Each row was made from one path, in order. Every step used is in the known rows, and no mark comes twice. Write each row's path.
Known rows
x, d, r, w: [-0.73 -0.32  0.47  0.07 -1.97  3.90 -1.73  2.18  2.10  2.03  0.29 -2.10
  1.78 -3.07  2.55 -2.25 -1.83 -0.20  5.03 -2.31 -0.75]
b, n, x, w: [ 2.85 -4.29  4.34  4.85  1.87 -1.49  2.04 -4.06 -0.07 -2.84 -2.30 -0.53
 -2.03  3.70 -1.20 -4.53 -2.63  3.52 -2.48  4.88 -1.03]
d, h, w, x: [ 1.09 -0.98 -2.77 -0.49  1.89 -4.45  0.85 -0.22  1.75 -1.11 -0.68  1.02
 -4.32  1.27  1.76  2.87  2.31  0.39 -1.29  2.14 -0.20]
r, h: [ 1.16  0.25  1.42 -0.50 -0.10  3.33  0.93  2.66 -4.22 -3.06  1.00  3.57
  1.83  0.33 -0.67  2.71 -0.91 -1.70  0.16 -3.28  0.08]
r, d, h: [-2.69  1.64  4.31 -0.02  0.08  4.65 -2.04  3.12 -0.16 -1.55  0.59  1.42
 -2.36  1.14 -2.25  2.63  0.46 -1.15  0.19 -4.55  0.68]
r, d, h, w, x, e: [ 4.00 -3.91  1.23  1.22  2.22 -2.74 -1.77  0.22  2.34 -1.66 -2.11 -1.12
 -1.80  0.59 -3.60  0.72  0.74 -2.60 -3.88  0.75  2.51]
k, w, x, d, h: [-2.72 -1.47  0.60  2.25  0.87  2.64 -1.17 -0.81 -1.10 -1.74  1.51  0.86
 -2.54  2.07 -2.39  0.38  1.49 -1.60 -0.29 -2.40  2.53]
b, n, x, d, r, h, w, k: [ 1.33  2.09 -1.98 -3.09 -1.75 -3.38 -2.50 -0.04 -2.74 -0.64  2.79  1.00
 -0.47  1.69  0.30 -0.63 -0.93  4.72  0.13  0.24  1.01]
d, h, r: [-5.21  1.97  1.47  4.70 -1.17 -0.02  1.75 -1.65  2.30  3.78  0.70 -0.26
  1.29  0.78  0.10 -1.05  2.15 -1.29 -2.07 -1.41 -0.24]
n, x, e: [ 3.52 -2.62  2.29  6.00  1.19 -1.93  1.45  0.00  1.01 -0.91 -2.09 -0.98
  0.96 -0.29 -4.23 -6.29 -2.24 -0.32 -3.01  0.94  2.71]
k, w, x, d: [-0.93 -0.41 -2.42  1.15  0.24  0.51  1.25 -2.57 -2.96 -2.43  1.13  1.28
 -1.53  1.36  1.05  0.39 -0.05 -0.22  0.13  1.38  0.15]
n, x, w, k: [ 2.93  1.69  0.22 -0.10 -2.37 -4.54  4.10 -3.48  1.13  0.09 -3.26  0.06
 -3.37  0.77 -0.48  0.36 -0.51  8.58 -2.86  3.32  0.95]
r, d, h, l: [-3.79  2.19  2.79 -1.11  2.30  3.27 -2.13  0.86  2.12  2.85 -2.62 -1.34
  1.12  0.12 -1.34 -0.12  2.07 -4.69  0.62  0.00 -1.01]
n, x, w: [ 3.57 -3.42  4.06  3.68  1.69 -1.35  2.72 -3.42  1.24 -0.88 -3.13 -1.70
 -1.37  2.33 -0.95 -4.01 -1.93  4.36 -1.95  4.95 -2.29]
w, x, d, r, h: [-0.62 -1.20  0.90 -1.61  0.30  5.53 -2.02  3.93 -4.16 -2.33  3.63  0.52
  5.39 -0.07 -2.41 -0.02 -0.55 -3.24  1.51 -4.96 -0.12]
r, h, d: [-2.80  3.08  1.04 -3.98  1.12  3.86  2.64 -0.01 -2.81  1.92 -1.13  2.15
  4.97 -3.10 -0.09  2.13 -1.24 -4.81  0.75  0.07 -2.62]
h, d, r: [-4.49  3.04  2.09 -0.87 -0.68  3.36  3.37  0.75  0.63  5.44  0.38 -1.47
  3.61 -4.82 -0.36 -1.42  0.28 -1.57  3.68 -0.53 -3.07]
h, d, r, w: [-2.21  1.52  0.22 -1.70 -0.98  3.14 -0.12  1.61  3.33  4.53 -1.19 -2.19
  1.99 -4.98  2.83 -1.30 -1.08 -1.13  4.48 -0.52 -1.59]
k, w, x, e: [ 3.36 -3.28 -0.48  4.24  1.61 -3.38  2.13 -2.68  0.84 -1.68 -2.31 -0.01
 -3.90  0.17 -3.43  0.14  1.64 -0.90 -4.55  2.68  4.21]
h, w, k: [ 2.33  4.35 -2.41 -2.72 -3.54 -6.29  2.90 -1.95  0.37  1.71 -1.16  2.06
 -4.97 -0.46  2.99  4.00  0.76  7.10  0.02  2.44 -0.03]
k, w, x, d, r, h: [-0.86 -1.34  0.45 -1.31  1.01  5.17 -3.05  2.65 -4.91 -2.28  4.62  0.30
  3.43  0.84 -2.45 -0.30  0.29 -2.55  1.27 -3.59  0.45]

Write each row's path
[-0.37  0.83 -4.20  1.52  1.50 -3.69  3.71 -2.78 -0.83 -2.01 -0.23  2.15
 -6.82  1.25  1.83  2.96  3.00  2.19 -2.27  4.11  1.50]  k, w, x
[ 1.22 -1.60 -1.96 -1.55  0.70  0.32 -0.97 -0.15 -2.79 -2.74  1.28  1.06
  1.84  1.35  1.51  0.75 -1.22 -1.94  0.78  0.12 -1.60]  r, h, w, x, d
[-1.33  0.67 -3.74 -2.02  0.55 -0.60  1.78  1.13  3.54  0.99 -1.98 -0.87
  0.15 -3.27  2.77  1.37  0.92 -1.10  0.69  0.97 -0.10]  h, d, r, w, x
[-3.59  4.72  2.12 -0.93 -1.03  2.37 -0.79  1.41 -0.24  0.65  0.89  0.12
  1.47  0.67  1.87  1.73 -0.64 -0.64 -1.04 -1.05 -3.22]  h, r, d
[-1.35 -0.45 -2.80  0.45 -0.75  1.00  0.24 -0.87  0.32 -0.86 -0.24 -0.26
  2.80 -0.26  2.82 -0.49 -1.29 -1.97  0.33 -0.30 -0.60]  h, r, w, x, d
[ 0.91 -1.04 -2.05 -0.49  0.13 -0.82  0.57 -1.15 -1.52 -1.80  0.40  0.72
  0.57  0.79  2.36  0.47 -1.11 -0.93  1.01  1.23 -1.94]  h, w, x, d
[-3.34 -0.23  0.11 -0.27  2.36  2.39 -2.23 -0.51  3.07  2.80 -3.08 -2.19
  2.44 -0.28 -0.50 -1.81  1.87 -5.66  1.00  0.50  0.16]  r, w, x, d, h, l
[ 2.18 -1.62  1.16 -2.51  1.07  0.60 -4.25  1.76 -2.68  0.50  3.61 -0.36
  1.71  1.21  0.97 -0.45 -0.59 -0.99  3.23 -0.15 -3.35]  x, d, r, h, w
[-2.45 -1.30  1.10  1.92  0.17  3.05 -0.11  0.60 -0.31 -1.84  0.46  1.12
 -0.49  1.12 -2.19  0.69  0.66 -2.31 -0.01 -3.76  1.95]  w, x, d, h
[ 2.29 -3.19 -0.19  1.35  1.14 -1.08  0.78 -0.08  3.93  0.82 -3.71 -2.29
  1.37 -3.33 -2.76 -1.09  0.09 -3.62 -2.40  0.69  2.86]  h, d, r, w, x, e
[-1.15  5.16 -2.41 -3.83 -4.30 -1.37  2.02 -0.05  2.61  3.86 -1.99 -0.26
 -0.96 -4.22  2.21  2.24  0.09  4.81  1.64 -0.37  1.40]  h, d, r, w, k
[-2.75  0.75 -0.17  2.26 -1.34  0.76 -1.34 -0.08  4.47  3.33 -1.04 -1.35
  0.37 -1.04  3.18 -0.98  0.30 -0.89  0.55 -1.17  0.36]  d, h, r, w
[ 0.78  0.00  2.53 -1.82  1.38 -0.65 -4.24  1.24  0.44  0.50  1.36  0.12
 -3.86  2.14  1.14  1.81  0.48  0.33  1.60  0.43 -2.46]  r, d, h, w
[ 2.40  1.07  0.43  0.74 -2.33 -4.54  3.63 -3.97  0.24 -1.27 -2.68  0.85
 -3.81  1.81 -0.64 -0.08 -0.98  8.15 -3.19  3.43  1.74]  b, n, x, w, k
[ 5.45 -4.54  0.06  1.62  2.02 -3.56 -0.19 -0.19  1.09 -2.03 -2.07 -0.32
 -0.52  0.20 -3.00  0.47  0.41 -2.74 -3.89  1.35  2.47]  r, h, w, x, e
[-0.02 -0.77 -2.43 -0.16 -0.74  1.48  0.70 -0.10 -0.37 -2.23 -0.76  0.59
  1.39 -0.66  2.53  0.29 -1.83 -1.43  1.31 -0.66 -0.23]  r, w, x, d
[ 4.73 -4.74  0.42  1.52  2.08 -2.78 -0.99  0.51  1.37 -1.07 -1.16 -1.47
  0.32 -0.29 -3.72 -0.44  0.80 -2.77 -3.13  0.68  2.23]  d, r, h, w, x, e
[-1.22 -1.56  2.13  0.30  0.74  5.96 -3.48  3.89 -5.43 -3.22  5.02  0.75
  5.95  1.36 -3.01 -3.73 -2.29 -3.01  1.71 -4.85  0.33]  b, n, x, d, r, h
[ 0.75 -0.36 -2.14 -2.08  2.27 -3.25 -1.04  0.87  1.44 -1.73 -0.17  0.74
 -3.97  1.65  1.57  3.51  1.93 -0.08 -1.35  1.57 -0.67]  r, d, h, w, x
[ 3.49 -0.84  0.48 -2.10  1.20 -1.65 -2.09  0.82 -2.42 -0.52  1.68  1.70
 -0.94  1.60  2.21  1.88 -0.39 -0.07  1.56  1.39 -2.91]  r, h, w
[-5.71  1.10  1.14  4.96 -0.29  1.05 -0.64 -1.57  1.19  2.96  2.11 -1.58
  3.91  1.87 -0.62 -4.97  0.51 -1.80 -1.73 -1.50 -0.49]  n, x, d, h, r
[ 1.92  2.76 -1.73 -4.53 -2.85 -2.76 -1.14  0.02 -1.87  0.93  1.64  0.93
 -0.82  0.14  0.85  2.62  0.22  4.69  0.86 -0.34  0.12]  x, d, r, h, w, k
[-1.42 -0.64  0.06  0.01 -0.53  1.75 -0.32  1.38 -0.25  1.50  2.69 -2.04
  2.41 -1.22  0.19 -2.18  0.12 -0.43  3.44 -1.19 -2.10]  h, w, x, d, r
[-2.68 -0.18 -0.19  1.24 -0.46  2.73  0.20  0.37 -1.25  0.97  3.17 -1.78
  1.02 -0.89 -0.70 -2.29  0.83 -0.06  2.79 -1.18 -0.67]  k, w, x, d, r
[-0.21  3.79 -2.69 -2.07 -4.00 -1.38  0.02  0.85  1.71  1.87 -0.34 -0.87
 -0.35 -2.28  1.54 -1.19 -1.08  5.97  1.62 -1.11  2.10]  n, x, d, r, w, k
[ 2.88  3.46 -2.17 -4.14 -2.72 -4.67  0.72 -0.54 -1.46  0.33  0.05  2.41
 -3.10  0.36  1.73  4.47  0.48  5.52 -0.45  0.91  0.47]  r, h, w, k
